Every row comes from one small tree of marks. The marks that hang from a mark follow it in brackets, in the order of their numbers. Every link used is in the known rows. Which tree was each row made from?
Known rows:
k_647(k_705(k_538(k_732 k_773))): [-11.6  -1.7 -20.9  15.4   3.3   5.9  -0.8 -11.7 -17.1  13.5  -6.3 -21.0
 -32.4   0.8  -9.9  10.8 -22.4  18.4  -2.6  13.4  44.8  -5.0  47.6]
k_647(k_705): [ -5.0  -7.9 -16.8 -31.2  12.6  -5.8  -1.9   5.9 -31.6 -11.9  10.3 -10.8
 -37.6  -2.3   6.0 -15.0   4.6  43.6  -7.3  30.8  11.2  -6.7   9.7]
k_538(k_705(k_170 k_647) k_732 k_773): [-22.2  22.2 -19.2  -7.1 -13.2  62.1  52.0 -18.5  41.9  19.9 -10.9  30.8
  11.5 -10.5 -46.4   7.3  37.6  -5.7  24.5 -51.5  22.7   1.8  15.8]
k_705(k_170 k_538(k_773) k_647): [ -7.3  19.7   3.8  25.0  -9.8   8.6  22.6 -17.3   6.2  17.3  -9.2  19.2
  -0.1   5.6  13.9  24.9  20.6 -15.4 -10.1 -20.3  22.6  23.7 -27.7]
k_416(k_340(k_705(k_170 k_647))): [ -5.9   9.1  18.5 -21.3   6.8 -13.4   6.5   3.0 -27.2 -33.9  16.1  -3.9
   2.2  11.3  22.4  -2.2  14.9   9.6   0.9   0.5 -29.1 -14.7 -29.2]
k_705(k_170 k_538(k_732) k_647): [  2.1  20.1 -15.9  28.6 -14.9  -0.9   8.8  -2.9  19.9   5.0  -6.6  -8.4
   4.9   6.8 -13.0 -10.8  -4.8 -25.4  20.0 -23.0   7.9 -10.2 -35.1]
k_705(k_170 k_538(k_732 k_773) k_647): [-11.6  22.1  -8.8  44.4 -17.3  18.9  21.0 -15.1  28.1  18.4 -11.6   7.9
   2.1  -3.0 -14.7  22.7   2.8 -22.0  10.9 -33.4  30.5   4.7 -12.5]
k_773(k_538(k_705(k_170 k_647) k_732)): [-18.1  35.5 -37.0 -14.2  -9.6  26.6  50.3 -10.8  59.9  21.8  -7.3  10.0
   8.8  -3.1 -11.6 -18.9  12.0  10.9  29.1 -31.3  -7.1  -2.0  33.6]
k_170(k_705): [ 12.8 -29.7  13.1 -44.7   5.8 -11.2 -12.4  22.5  -9.5 -15.9  15.4  38.4
  -8.0   9.8 -17.9   4.7  14.8  28.0 -18.7  12.7 -39.2   3.4 -24.1]
k_340(k_416 k_705(k_170 k_647)): [  5.0  13.3  17.4  20.0  -2.7  -6.8 -16.8  22.2 -32.2 -28.1  12.4   4.7
  28.8 -34.8  27.1 -29.0 -16.1 -21.3  12.2  -2.4 -22.4 -35.9 -33.3]
k_538(k_773): [ -6.7 -18.9   6.9 -12.6   5.3  15.3 -15.8   0.9  24.6  -3.0   9.0  21.7
 -27.5 -19.6   1.3  37.9  27.9  32.9 -24.2   8.3  15.1  31.2   1.6]
k_416(k_340(k_705(k_170))): [ -5.6  -9.9  18.3 -36.0   3.8 -21.6 -28.1   4.2 -32.7 -31.7  16.5  -3.4
   7.5  21.9  27.3  -0.6  19.0  15.3 -12.1   5.0  -9.5 -11.6   0.8]
k_705(k_538(k_732 k_773) k_647): [ -7.8   8.1  -6.2  38.1  -2.6  16.4  15.8  -7.4  43.8  14.2 -10.4 -13.2
 -26.4 -17.3 -24.0  29.6 -17.0  -6.5   5.5  -2.3   8.0  16.4 -12.6]
k_416(k_340): [ 11.0 -18.2  13.6 -54.1  10.7 -10.5 -31.8   7.7  14.9 -24.6  29.3  -8.5
 -23.3   4.3   3.0  23.4  15.6  41.6 -28.0  21.2 -16.4  18.2 -22.0]
k_705(k_538 k_647): [ 15.3   5.8   1.8   6.6   7.8 -13.8  11.6   0.5  17.7   1.8  -3.1 -15.7
 -23.5  -2.5   9.9   3.6 -10.6  -8.8  -5.6  20.3 -18.4  21.2 -55.2]
k_416(k_340(k_705(k_538 k_647))): [  4.4  -2.9  22.7  -6.8  17.2 -29.5   1.2  -3.2 -16.5 -21.5   5.5 -37.7
 -14.2  10.4  21.7   7.3 -20.5  -3.9  -6.2  31.0 -37.5  -1.1 -21.7]
k_705(k_647): [ -0.8   6.5  -0.1 -17.5   7.3   1.8  14.9  11.3  21.4 -21.4   8.0   5.1
 -30.2 -22.2   0.6   2.9  10.0  15.2  -1.1  13.6 -29.5   9.7 -63.3]
k_170(k_705(k_647)): [  8.1  -9.7  12.3 -35.9   4.5  -1.4  28.7  18.2  -3.2 -19.5  12.1  37.1
 -10.3  -4.7 -17.8   7.6   8.9  19.5  -4.8   8.0 -61.1  -1.2 -56.4]
k_705(k_170 k_538(k_773)): [  2.5   0.4   1.8  10.7 -10.6  -3.9 -21.3 -10.8   1.7  16.0  -5.5  20.7
   2.4  16.9  21.3  18.3  30.9 -10.7 -23.1 -14.9  46.3  33.6   9.3]
k_170(k_705(k_538(k_732 k_773) k_647)): [  1.1  -9.8   4.1   9.5  -3.1  10.8  27.8   0.5  16.0  14.2  -3.4  20.9
  -7.7  -1.5 -40.9  32.4 -19.2  -4.1   1.2  -5.5 -26.0   4.0 -15.2]

Which tree is each row?
[-12.5 -13.7 -15.8 -24.8   1.2  48.9  12.4  -8.3  49.8  18.1  -7.0  11.8
  -1.0 -12.5 -50.6  19.2  24.5  14.1  10.3 -21.2  24.9  13.9  46.3]	k_538(k_705 k_732 k_773)
[ 13.2 -18.2  27.5  35.4   8.5 -16.8 -52.8   7.1 -20.5   2.1   1.4 -17.8
  15.8 -22.6  34.8   4.8 -40.7 -16.2 -15.6  25.2   5.5   1.6  27.9]	k_340(k_416 k_705(k_538(k_773)))
[ 15.3  14.5  22.0  39.8  -2.8 -23.9 -14.2   9.9 -33.5  -8.4  -1.7 -11.8
  39.9 -14.8  39.2 -29.9 -35.0 -41.7   5.6   2.4 -14.6 -23.3 -19.0]	k_340(k_416 k_705(k_170 k_538 k_647))
[-12.2  -1.9  16.0  33.1  13.6 -10.5  18.4 -12.4  -7.4   0.4 -14.5 -19.8
 -15.4  -7.9  21.0  10.3 -12.5 -16.5   1.2  18.8 -11.9  15.3  -4.4]	k_340(k_705(k_538(k_773) k_647))
[  0.1  -1.3 -26.2   2.4   4.8 -13.8 -12.3  -1.7 -20.1   3.2  -4.6 -32.7
 -28.3   9.2 -10.0 -15.7 -27.2  18.6   5.1  24.7  25.5 -17.7  28.4]	k_647(k_705(k_538(k_732)))
[ -9.5  11.9 -33.1 -32.0   3.1  17.9  12.2  -3.0  68.5  21.0  -4.1  -5.0
  -6.8  -4.8 -12.3 -12.4   3.2  26.6  14.8  -4.2  -3.3   9.0  63.4]	k_773(k_538(k_705 k_732))
[ -1.9   6.8 -17.3  -7.3  -1.6 -20.4  -2.9  -8.1 -52.8   4.5  -1.7  -7.3
  -5.7  31.5  24.7 -24.5  13.0  10.1 -10.3   7.9  37.1  -5.9  14.3]	k_647(k_705(k_170 k_538))
[-16.7   9.9 -25.2  19.8 -12.2   8.5  -2.7 -18.6 -30.3  17.5  -6.2  -2.8
  -9.5  20.0  -8.8   1.3   1.7   9.5   0.6 -11.9  63.6 -12.8  53.1]	k_647(k_705(k_170 k_538(k_732 k_773)))
[ -9.1  11.7 -29.3   6.0  -7.5 -12.3  -8.8  -6.3 -36.9   3.2  -6.6 -17.6
  -7.4  24.3   2.0 -25.9  -3.3   5.1   9.2  -2.0  46.5 -24.8  32.7]	k_647(k_705(k_170 k_538(k_732)))
[ 17.2  -5.5  20.6  29.9  -4.4 -32.0 -57.6  12.0 -40.2  -6.4   1.9 -10.7
  42.8  -0.6  46.0 -32.4 -26.0 -30.9  -7.5   6.4   7.2 -20.1  11.1]	k_340(k_416 k_705(k_170 k_538))
[  9.9  -0.5  20.4  15.1   9.0 -10.0 -14.6  23.6 -11.8 -28.8  13.6 -13.6
   6.5 -48.3  22.4 -16.4 -35.0  -9.2   5.9  25.8 -40.3 -21.5 -26.1]	k_340(k_416 k_705(k_647))
[  9.8  -9.4  19.7   5.9  -3.2 -14.4 -52.1  23.6 -35.4 -27.8  14.4   7.6
  35.6 -16.8  34.2 -29.4  -7.9 -11.3  -0.8   3.4  -0.9 -30.2   1.0]	k_340(k_416 k_705(k_170))
[ 11.1 -29.1  19.8 -15.5   4.3  -6.6  -9.6   2.1  -8.1  12.2   0.4  33.5
  -2.5  20.8 -12.4  28.9   5.7  12.5 -31.3  10.2 -12.0  25.8   4.0]	k_170(k_705(k_538(k_773)))
[-18.7   7.8 -16.6  -6.8   0.3  58.4  49.9 -18.2  55.7  20.0  -8.6  11.4
 -10.2 -26.9 -54.1  19.0  19.7   5.7  25.1 -25.2   0.6  10.1  11.3]	k_538(k_705(k_647) k_732 k_773)
[ 16.2 -11.1  14.0 -17.3   5.6 -19.8  26.8  10.6  -9.7  -0.5  -0.1  22.7
  -5.8  10.6 -11.4   3.1  -5.7  -3.8 -11.5  13.5 -53.0  12.0 -47.5]	k_170(k_705(k_538 k_647))
[ -0.4   5.5   9.8  16.6   5.2   4.8  14.8 -12.3  23.0  13.1  -8.2  -5.7
 -23.1 -14.6   4.9  35.3   0.6  -2.6 -13.3  11.9  -0.8  34.0 -32.0]	k_705(k_538(k_773) k_647)
[-10.8  22.8 -25.8 -21.0 -11.3  37.7  44.8  -4.1  33.4   3.2  -5.4   8.9
  15.6  -1.3 -43.8 -28.5  30.7  -8.5  34.8 -40.9  -3.1 -18.1  -9.0]	k_538(k_705(k_170 k_647) k_732)
[-12.0  14.3  -7.0 -25.1  -5.0  46.8  58.1 -19.8  17.7  19.5  -7.7  46.3
  15.8  -3.6 -11.7  11.3  57.9  -1.8   3.8 -37.0  11.1  21.2  -1.9]	k_538(k_705(k_170 k_647) k_773)
[ -1.1   9.9  21.7  -4.5   3.0 -27.6  -1.6  -5.8 -34.1 -19.8   3.9 -18.2
   9.5  27.3  28.4  -1.7   0.7 -11.5  -3.0   4.8 -22.1  -4.6 -22.4]	k_416(k_340(k_705(k_170 k_538 k_647)))
[ 13.8 -17.5   9.7  40.7   3.8 -26.7 -62.3  19.0 -10.5 -10.5   0.0 -41.3
  15.9 -17.8   8.3 -22.3 -64.1 -24.6   5.8  23.9  -3.8 -24.8  21.2]	k_340(k_416 k_705(k_538(k_732)))
[ 12.4  -9.7   0.7  -1.8  -0.9  -7.7  19.2  12.2   8.1   0.2  -1.7   6.9
  -3.2   8.5 -34.2   4.2 -26.7  -4.7   6.5   2.5 -42.6 -13.3 -33.4]	k_170(k_705(k_538(k_732) k_647))
[ -8.7   7.9 -13.5   5.8  -3.8  -2.1  -1.3 -17.4 -46.3  14.9  -4.8   4.0
  -6.7  21.9  18.3   3.4  17.3  13.2 -14.6   0.9  56.5   7.8  35.8]	k_647(k_705(k_170 k_538(k_773)))
[ -8.7  31.2 -33.3 -24.0   3.1  23.7  46.0  -5.7  76.0  19.4  -5.7  -4.2
  -8.6 -14.6 -18.0 -13.4  -2.9  21.8  28.3  -8.1 -23.7   7.3  32.0]	k_773(k_538(k_705(k_647) k_732))
[  0.0  -6.5   7.0  12.4   0.8 -35.6 -21.0   3.2 -36.0  -7.4  -8.3 -14.6
  15.7  29.3  34.7 -29.4   7.5 -23.9  -1.5   3.2  10.1  -6.6   9.3]	k_340(k_705(k_170 k_538))
[ 24.5 -19.4  23.5  20.1  10.3 -32.6 -56.6  19.4 -29.9 -10.6   3.9 -32.5
  19.6 -13.0  35.6 -22.3 -46.0 -20.4  -8.3  32.7 -11.6  -7.4   7.5]	k_340(k_416 k_705(k_538))
[ 12.7  -6.1  24.8  38.0  -5.2 -14.4 -47.6   5.4 -32.6   2.9  -2.6   2.4
  38.0  -6.5  41.5  -3.1 -22.6 -26.2 -12.8  -1.1  24.9  -7.1  30.0]	k_340(k_416 k_705(k_170 k_538(k_773)))
[ -8.6   0.1 -26.1 -30.9 -10.6  27.8   6.3   1.7  26.8   6.9  -3.9  10.1
  21.1   9.8 -36.6 -26.4  39.0  -3.0  22.4 -38.0  20.3 -10.6  23.0]	k_538(k_705(k_170) k_732)
[ 17.6 -28.6  -0.6 -13.2  -1.1 -18.2 -17.3  14.3   7.2  -1.0   2.8   8.7
  -4.6  22.6 -34.0   0.4 -17.7   3.0  -3.1   5.6 -22.4  -5.5  -0.3]	k_170(k_705(k_538(k_732)))
[-19.3  -1.9 -20.8 -17.9 -12.9  54.1  12.2 -15.0  32.6  21.6  -5.0  30.6
  15.9   4.8 -48.1   9.3  46.4   3.2  11.9 -48.9  42.8   9.0  44.9]	k_538(k_705(k_170) k_732 k_773)
[  7.6 -21.0  24.7 -17.8  15.6 -39.4 -33.2   1.8 -20.5 -20.9   7.5 -33.3
  -8.8  25.6  24.8   4.7 -15.0   7.3 -17.6  32.7 -18.6   8.7   3.4]	k_416(k_340(k_705(k_538)))
